Known rows, with every way that one mark hangs from another:
Z_415{Z_216 Z_256{Z_342 Z_451}}: [-0.59  0.59  1.59  1.66  0.54  0.29 -0.39  2.50 -1.96 -0.22 -1.19 -0.68
  1.27 -0.85 -1.22 -1.14  1.55 -0.86 -1.13 -1.54  0.42]
Z_618{Z_216 Z_631}: [-2.08  0.51  1.61  0.13 -1.39  1.00 -1.51  1.86 -4.42 -0.73  0.87 -0.94
  1.27  0.96 -0.31 -1.76  0.50 -1.77 -2.02 -0.51 -0.15]
Z_415{Z_216}: [-0.75  0.26  0.26  0.64  0.65  0.96 -0.94  1.73 -1.90 -0.70  0.92 -1.02
  0.41  0.44 -0.47 -0.65  1.96 -1.11 -0.24 -0.89  0.91]
Z_216{Z_342 Z_618}: [-0.70  1.03 -0.46  0.35  1.13 -0.04 -1.60  1.92 -1.60 -0.31 -0.35  0.17
  0.82  0.78 -0.73  0.14 -0.19 -1.03 -0.73  0.75  2.36]
Z_451{Z_256}: [-0.49  0.82  0.01  0.52 -0.57  0.60 -1.71  1.35 -3.23 -0.57  0.72 -1.43
  1.31  0.92  0.15 -0.13 -0.07 -0.78 -2.26 -0.30  1.60]
Z_256{Z_342 Z_415 Z_451{Z_216{Z_618}}}: [-2.64 -0.38  0.59 -0.07  1.96 -2.57 -1.19  1.41 -1.30 -0.19 -2.45  1.94
  1.36  0.81 -1.71 -1.79  2.35 -2.49 -0.22 -1.05  0.90]
Z_256{Z_342 Z_415 Z_451{Z_216}}: [-3.37 -0.43  0.87 -0.21  0.80 -2.22 -0.97  1.26 -3.09 -0.92 -2.33  1.25
  1.52  0.51 -1.39 -2.00  1.61 -2.29 -0.17 -1.21 -0.21]
Z_256{Z_342 Z_415 Z_451}: [-2.81  0.03  0.81 -1.04  0.64 -1.70 -0.97  1.41 -2.53 -0.08 -1.24  0.94
  1.15 -0.21 -1.50 -2.68  1.13 -1.94 -0.90 -1.27 -0.59]
Z_256{Z_342 Z_415{Z_216}}: [-2.22  0.76  0.59 -0.71  0.66 -0.22 -1.41  1.50 -1.73 -1.22  0.19 -0.18
  0.45 -0.13 -1.22 -1.35  2.83 -2.27  0.87 -1.73  0.50]
Z_618{Z_216 Z_256{Z_342 Z_415}}: [-4.65  0.97  1.17 -1.05 -1.46 -0.84 -2.23  0.84 -6.31  0.11 -0.71  0.63
 -1.63 -1.16 -1.66 -1.50  1.22 -2.46 -0.26 -0.76  0.14]
Z_415{Z_216{Z_342 Z_618} Z_256{Z_451}}: [ 1.15  0.92 -0.62  2.02  1.03  0.96 -0.80  3.27 -0.08  0.06 -1.41 -0.15
  1.26  0.03 -0.60 -0.70  0.23 -0.04 -0.08  1.09  2.06]
Z_216{Z_618}: [-0.77  0.32  0.35  0.22  1.38 -0.56 -1.30  1.18 -1.40  0.16  0.05 -0.10
  0.79  0.92 -0.75 -0.52  1.38 -1.44 -1.73 -0.15  1.82]
Z_451{Z_256{Z_342 Z_415}}: [-2.05  1.27  0.37 -0.84 -0.63 -0.45 -2.22  1.20 -3.00 -1.01 -0.10 -0.58
  1.29  0.41 -0.63 -0.90  0.88 -1.98 -1.29 -1.05  1.22]
Z_451{Z_216}: [-2.05 -0.23  0.90  0.85  0.46 -0.80 -1.15  0.77 -3.61 -1.32 -0.94 -0.42
  1.30  1.27 -0.26 -0.03  1.24 -1.71 -0.89 -0.36  1.19]
Z_415{Z_256}: [-0.59  0.70  1.45  0.94 -0.63 -0.06 -1.13  0.99 -3.37 -0.77 -1.02 -1.76
  1.53  0.18  0.21 -0.36  0.40 -1.09 -2.10  0.58  1.24]
Z_216{Z_342 Z_618{Z_631}}: [-0.19  0.70  0.76 -0.42 -0.08  1.02 -1.44  2.39 -1.29 -0.76 -0.04 -0.72
  2.25  1.08 -0.34 -0.33  0.30 -1.32 -0.96  0.49  1.90]
Z_216{Z_342 Z_618{Z_256}}: [-1.36  0.79 -0.14 -0.15 -0.07  0.23 -1.57  1.53 -3.34  0.54 -0.81  0.05
 -0.58 -0.39 -0.93  0.63  0.02 -0.86 -0.17  0.95  2.70]
Z_415{Z_216{Z_342 Z_618{Z_631}} Z_256}: [ 1.51  1.23  0.93  1.00 -0.41  2.30 -1.23  3.06 -0.35 -1.23 -0.53 -1.86
  2.37  0.44  0.16  0.17  1.09 -0.94  0.13  0.91  2.56]
Z_415{Z_216{Z_618} Z_256{Z_342 Z_451}}: [ 0.05  0.64  1.11  1.83  1.78  0.04 -0.55  2.63 -0.28  0.52 -1.36  0.14
  1.13 -0.59 -1.61 -0.95  2.20 -0.97 -1.23 -1.38  1.49]
Z_451{Z_216{Z_342 Z_618}}: [-1.34  0.49 -0.37  1.07  1.35 -0.48 -1.55  1.66 -2.00 -1.11 -1.40  0.47
  1.28  1.51 -0.61  0.74  0.36 -1.40  0.00  0.79  2.74]
Z_451{Z_216{Z_618} Z_256{Z_342 Z_415}}: [-2.01  0.77  0.02  0.03  0.81 -1.38 -2.39  1.02 -1.84 -1.20 -1.25  0.40
  1.54  1.44 -0.95 -0.15  1.98 -2.47 -0.50 -0.87  2.69]

Rows:
[-2.32 -0.83  0.01 -0.12  0.36 -1.85 -0.91  1.14 -2.86 -0.85 -2.07  0.78
  1.59  1.14 -0.37 -2.41  1.19 -1.83 -0.04  0.20 -0.21]
Z_256{Z_415 Z_451{Z_216}}
[-1.70 -0.71  2.44  0.41  1.29 -0.84 -0.64  2.10 -1.50 -0.39 -1.74  0.73
  2.80  0.96 -1.59 -1.15  2.27 -2.12 -1.66 -2.01  0.80]
Z_256{Z_342 Z_451{Z_216{Z_618{Z_631}}}}
[-0.27  0.37  0.08  2.31  0.83 -0.66 -0.97  2.29 -1.84 -0.51 -3.13  0.46
  2.05  0.82 -0.48 -0.06 -0.43 -0.66 -0.79  1.64  2.33]
Z_415{Z_256{Z_451{Z_216{Z_342 Z_618}}}}
[-4.21  0.96  1.75  0.30 -1.05 -0.09 -1.79  1.14 -6.66  0.41 -0.18  0.27
 -1.71 -1.19 -1.97 -0.44  0.84 -1.78 -1.46 -1.52  0.53]
Z_618{Z_216 Z_256{Z_342}}
[-3.78  0.73  3.07 -0.47 -2.11  0.83 -1.54  1.56 -6.35  0.00  0.10 -0.48
 -0.18 -1.01 -1.53 -0.91  1.14 -2.08 -1.67 -1.72  0.07]
Z_618{Z_216 Z_256{Z_342} Z_631}
[-3.44 -0.67  2.00  0.64  0.07 -1.36 -0.61  1.11 -5.24  0.29 -2.38  0.83
  0.09 -0.84 -1.86 -0.39  1.43 -1.42 -0.87 -1.66  0.51]
Z_618{Z_256{Z_342 Z_451{Z_216}}}
[-2.72  0.01  0.73 -1.25  0.56 -1.68 -1.20  1.24 -2.68  1.33 -1.89  1.61
 -0.43 -1.04 -2.09 -1.98  1.83 -2.00 -0.48 -0.90  0.77]
Z_216{Z_618{Z_256{Z_342 Z_415 Z_451}}}
[-0.83  1.07 -1.66  0.33  0.13 -0.33 -2.59  1.65 -1.73 -1.65 -1.42  0.20
  1.59  1.94  0.09  0.17  0.03 -1.54  0.62  1.50  3.17]
Z_451{Z_216{Z_342 Z_618} Z_256{Z_415}}
[ 0.01  0.77 -0.37 -1.08 -0.05  1.49 -1.70  2.77  0.22 -1.33  0.20 -0.58
  1.76  1.02 -0.13 -1.32  1.86 -1.83  1.78  0.61  1.75]
Z_256{Z_415{Z_216{Z_342 Z_618{Z_631}}}}
[-0.30 -0.19 -1.21 -0.18  1.77 -0.43 -0.83  2.23  0.60  0.50 -0.43  0.96
  0.60  0.65 -0.92 -2.76  2.56 -1.43  0.63 -0.21  0.69]
Z_256{Z_415{Z_216{Z_618}} Z_451}
[-0.02  1.54 -1.93 -0.04 -0.87  1.67 -2.26  2.48 -1.74 -1.72  0.58 -1.06
  0.81  0.78  0.27 -0.65  0.10 -0.78  1.40  0.76  1.88]
Z_451{Z_256{Z_415{Z_216{Z_342}}}}
[-1.20  0.51  0.47 -1.60 -2.50  2.07 -1.44  2.18 -3.20 -1.32 -0.10 -1.30
  0.55 -0.46  0.13 -0.98  1.37 -1.53  2.32  0.66  0.93]
Z_618{Z_256{Z_415{Z_216{Z_342}}} Z_631}
[-1.89  0.27  2.96 -1.09 -0.47  0.25 -1.18  1.30 -3.15  0.41 -0.41 -0.50
  0.78 -0.68 -1.50 -0.04  2.37 -2.16 -1.53 -1.75  1.75]
Z_216{Z_618{Z_256{Z_342} Z_631}}
[-1.99  0.03  2.23  1.94  0.31 -1.38 -0.57  1.54 -3.63 -0.85 -2.99 -0.06
  2.14  0.01 -1.00 -0.52  0.86 -1.39 -1.79 -0.91  0.68]
Z_415{Z_256{Z_342 Z_451{Z_216}}}
[-2.74  0.55  0.99 -1.18 -0.58  0.11 -1.44  1.11 -3.59 -0.29 -0.32 -0.27
 -0.98 -1.32 -1.35 -0.91  2.92 -2.12  1.39 -1.41  0.85]
Z_618{Z_256{Z_342 Z_415{Z_216}}}
[-2.59  0.31  2.07 -0.37 -2.70  1.22 -1.55  1.47 -6.22  0.07  0.36 -0.94
 -0.15 -0.27 -0.49 -1.19  0.71 -1.60 -1.50 -0.33  0.12]
Z_618{Z_216 Z_256 Z_631}
[-1.27  1.25 -0.15 -0.29 -0.18  0.66 -2.01  1.77 -1.89 -1.27  0.59 -0.84
  0.79  0.19 -0.74 -0.94  2.10 -1.75  0.26 -1.63  1.34]
Z_451{Z_256{Z_342 Z_415{Z_216}}}
[-3.10  1.27  0.07  0.36 -1.69  0.86 -1.96  1.82 -6.60  0.03 -0.25  0.07
 -1.55 -0.66 -0.90 -0.27 -1.10 -0.83 -0.36  0.98  1.05]
Z_618{Z_216{Z_342} Z_256}
[-0.95 -0.30 -0.70 -0.32  0.54 -0.10 -0.69  2.08 -1.12 -0.32 -0.31  0.27
  0.65  0.37 -0.60 -2.96  1.93 -1.23  0.72 -0.41 -0.45]
Z_256{Z_415{Z_216} Z_451}
[-1.24 -0.75  0.17  1.27  2.03 -1.45 -0.67  1.62 -1.40  0.21 -1.68  1.10
  1.37  1.32 -1.02 -1.18  1.39 -1.39 -1.28 -0.29  1.29]
Z_256{Z_451{Z_216{Z_618}}}
[-1.97  0.11  0.30 -0.38  1.01 -0.52 -0.81  2.10 -1.34 -0.29 -0.48  0.75
  0.65 -0.35 -1.53 -2.52  2.38 -1.69  0.51 -1.80 -0.43]
Z_256{Z_342 Z_415{Z_216} Z_451}
[-2.32 -0.15 -0.81  0.10  0.14 -1.27 -1.29  1.90 -2.99 -1.28 -2.38  1.02
  1.53  1.01 -0.31 -1.83 -0.31 -1.34  0.94  1.20  0.32]
Z_256{Z_415 Z_451{Z_216{Z_342}}}
[-2.56  0.99  1.31 -0.21 -2.90  1.81 -1.81  2.24 -6.27 -0.42  0.00 -0.74
 -0.21 -0.48 -0.43 -0.65 -0.73 -1.15 -0.57  0.68  0.64]
Z_618{Z_216{Z_342} Z_256 Z_631}
[-2.14  1.20  0.91  0.23 -1.70  1.64 -1.82  2.62 -4.56 -1.23  0.55 -0.66
  1.26  0.76 -0.24 -1.16 -0.88 -1.25 -1.01  0.49  0.36]
Z_618{Z_216{Z_342} Z_631}
[-1.43 -0.07  1.39 -2.10 -1.39 -0.06 -1.53  0.88 -2.56  0.09 -0.72 -0.62
  0.94  0.13 -0.29 -1.43  2.27 -2.34 -0.09  0.27  1.37]
Z_216{Z_618{Z_256{Z_415} Z_631}}
[-1.22 -0.16  1.25 -1.70 -2.21  1.51 -1.21  1.43 -3.03 -0.81  0.18 -1.51
  0.53 -0.38  0.04 -1.61  2.86 -2.01  1.42 -0.36  0.45]
Z_618{Z_256{Z_415{Z_216}} Z_631}
